What can hang from each mark:
z_127: z_84 z_514
z_480: z_325
z_256: z_450 z_468
z_468: z_127 z_450
z_514: z_65 z_84 z_480
z_84: z_127
z_450: z_325 z_468

Every row comes from one small tree of marks. The marks that hang from a mark follow it in brackets, in the order of their numbers. Every link used is in the known rows. Which tree was each row made from?
(in the rows, 128 means zero)
Known rows:
z_468[z_127[z_84 z_514[z_65]] z_450]: [ 37  95 148 134  83 189 179 193  51 168 146 106 177 110 212  85 124 108
 194 112 131 200]
z_468[z_127[z_84 z_514] z_450]: [ 54 115 159 107 106 195 173 169  73 173 133 102 156  87 195  83 124 120
 162  99 141 210]
z_256[z_450[z_325] z_468]: [ 96 172  81 163 105 117 152 132 131 132 162 173 128 147 116 140 124 126
 145 131 135 110]
z_256[z_468[z_127[z_84]]]: [106 132 134 126 150 158 158 111 114 165 139 139 172 126 148 138 146 129
 118 116 128 192]
z_84[z_127[z_514[z_65 z_480]]]: [102  59 184 155  60 139 144 139  54 152 115 101 111 134 190 147 142  82
 170 123 147 143]
z_127[z_514[z_65 z_84 z_480[z_325]]]: [ 57  93 167 138  62 123 152 170  97 156  97 119 104 135 174 114 168  96
 168 139 151 108]
z_256[z_468[z_127[z_84 z_514]]]: [ 78  91 161 141 125 178 175 130  90 176 123 127 174 124 167 118 148 122
 138 104 137 208]
z_450[z_325 z_468[z_127[z_84 z_514]]]: [ 83  98 154 113 130 182 149 133 143 135 133 110 166  83 203 120 149 124
 160 115 145 173]
z_468[z_127[z_514[z_480]] z_450[z_325]]: [ 46 106 167 106  86 193 150 126  74 153 133 110 146  90 190 130 127 104
 177 132 164 136]
z_450[z_325 z_468[z_127]]: [110 132 127 123 169 145 129  94 169 103 155 135 151  98 143 170 127 116
 129 132 129 121]
z_84[z_127[z_514[z_65 z_480[z_325]]]]: [ 95  85 163 143  42 131 133 128  69 145 116 111  96 108 179 162 128  95
 140 130 148 122]
z_256[z_468]: [129 132 112 161 132 123 140 117 125 142 135 145 120 151 107 144 133 117
 130 121 118 144]
z_256[z_450 z_468]: [108 159  88 181 119 117 159 148 106 151 152 161 124 158 102 130 131 114
 142 114 121 123]
z_514[z_65 z_84[z_127] z_480[z_325]]: [101 142 165 115  80  98 142 120 117 145 119 129  66 118 167 165 154  90
 113 142 146 122]
z_84[z_127[z_514[z_480]]]: [119  80 193 130  78 147 140 114  75 156 104  96  96 108 173 147 144  95
 137 112 154 153]
z_84[z_127]: [146 133 149 121 119 121 133 100 124 128 137 123  91 113 142 162 115 117
  96 115 130 154]
z_450[z_325 z_468[z_127[z_84]]]: [111 142 128 101 156 162 135 115 164 123 150 126 167  84 183 142 143 129
 134 127 137 158]
z_84[z_127[z_514]]: [120  91 174 135  94 143 148 121  98 138 122 109  91 107 160 139 118 109
 121 102 138 170]
z_127[z_514[z_65 z_84 z_480]]: [ 62  73 187 151  79 129 170 181  81 163  97 110 121 158 187  99 182  86
 196 134 149 132]
z_450[z_325]: [116 141 120 112 116 129 117 113 153 111 137 139 129 118 147 140 121 137
 130 146 144 112]
z_514[z_65 z_84[z_127] z_480]: [104 116 183 130  97 104 156 132 100 151 120 118  83 143 179 151 166  79
 141 134 145 143]

Which tree is each row?
[107 127 166 137 110  99 166 136 125 134 140 130  80 143 167 141 140  92
 123 126 129 160]
z_514[z_65 z_84[z_127]]
[115 170  81 150 126 117 135 150 158 108 162 147 119 115 133 133 129 116
 159 124 131  90]
z_256[z_450[z_325 z_468]]
[ 66 105 174 126 153 149 169 126 165 126 129 124 119 103 173 133 157 101
 146 116 145 152]
z_450[z_325 z_468[z_127[z_514[z_84]]]]
[101 121 118 137  76 118 110 135  99 133 122 131 132 128 146 150 138 112
 152 156 135  79]
z_514[z_65 z_480[z_325]]
[ 86 158 111 148 135 147 180 140  96 175 155 156 174 131 137 127 142 126
 130 108 128 172]
z_256[z_450 z_468[z_127[z_84]]]
[105 148 114 160 169 134 158 139 124 130 164 141 150 114 120 144 130 104
 136 105 116 118]
z_256[z_450[z_468[z_127]]]
[ 81  69 166 137  54 160 149 187  58 170 101  96 166 135 216  92 171 111
 209 131 150 151]
z_127[z_84 z_514[z_65 z_480]]
[124 127 136 117 169 158 145 128 140 140 141 113 163  98 163 130 150 118
 132 109 120 175]
z_450[z_468[z_127[z_84]]]
[ 74 112 176 112  81 131 147 142 118 162  84 115  87 111 161 114 173 111
 137 128 160 116]
z_127[z_514[z_84 z_480[z_325]]]
[ 97  79 161 156 156 163 152 128 119 134 133 110 149 104 147 138 135 101
 147 100 121 153]
z_450[z_468[z_127[z_514]]]
[ 63 109 137 185 122 153 187 141  73 168 148 152 159 141 120 135 129 107
 142  99 129 154]
z_256[z_450 z_468[z_127[z_514]]]
[ 47 117 149 114 105 185 158 137  99 134 149 123 145  87 178 121 101 119
 159 123 148 157]
z_468[z_127[z_514] z_450[z_325]]
[ 92 172  88 141 106 140 141 125 131 133 159 147 100 125 135 138 111 115
 158 133 131 143]
z_256[z_468[z_450[z_325]]]
[ 94 158 105 143 151 138 149 123 147 113 173 153 150 101 136 155 124 113
 139 122 132 104]
z_256[z_450[z_325 z_468[z_127]]]
[ 82  56 163 162  67 145 142 168  59 150 108 106 149 149 178 116 156  96
 201 135 142 116]
z_127[z_514[z_65 z_480]]
[ 47 121 133 145 110 181 167 120  98 149 156 140 140 111 156 140 108 109
 160 118 140 176]
z_256[z_468[z_127[z_514] z_450[z_325]]]
[ 75 162 109 130 133 162 151 101 121 136 171 155 138 114 136 157 105 116
 139 131 131 160]
z_256[z_468[z_127 z_450[z_325]]]
[104  74 164 161  75 132 153 147  78 134 137 113 113 130 174 138 117  96
 151 116 129 161]
z_84[z_127[z_514[z_65]]]
[ 75  90 144 125  38 152 133 177  74 164 100 106 150 114 204 101 159 118
 181 137 153 132]
z_127[z_84 z_514[z_65 z_480[z_325]]]
[ 63  91 198 121 141 153 181 137 115 157 113 123 134 122 160 113 154 110
 128 112 143 171]
z_468[z_127[z_514[z_84]]]
[113 104 172 116  63 140 126 102  90 148 103 108  78  85 163 162 131 107
 109 117 156 128]
z_84[z_127[z_514[z_480[z_325]]]]
[ 82 134 143 123  88 106 138 149 122 144 111 133 104 137 156 133 167 103
 145 152 142  96]
z_514[z_65 z_84 z_480[z_325]]
[ 30  99 144 139  86 176 160 160  78 133 161 127 162 110 192 124 101 106
 188 134 139 149]
z_468[z_127[z_514[z_65]] z_450[z_325]]
[ 26 128 176 102 116 168 181 147 122 148 139 125 115  96 184 105 129 109
 153 122 154 170]
z_468[z_127[z_514[z_84]] z_450[z_325]]
[ 52 119 156 111  87 182 145 132  65 164 123 109 126  77 159 134 120 106
 145 121 150 135]
z_468[z_127[z_514[z_480[z_325]]] z_450]
[ 80  77 146 143  73 154 156 193  81 154 121 107 165 138 201  81 147 122
 188 122 134 169]
z_127[z_84 z_514[z_65]]
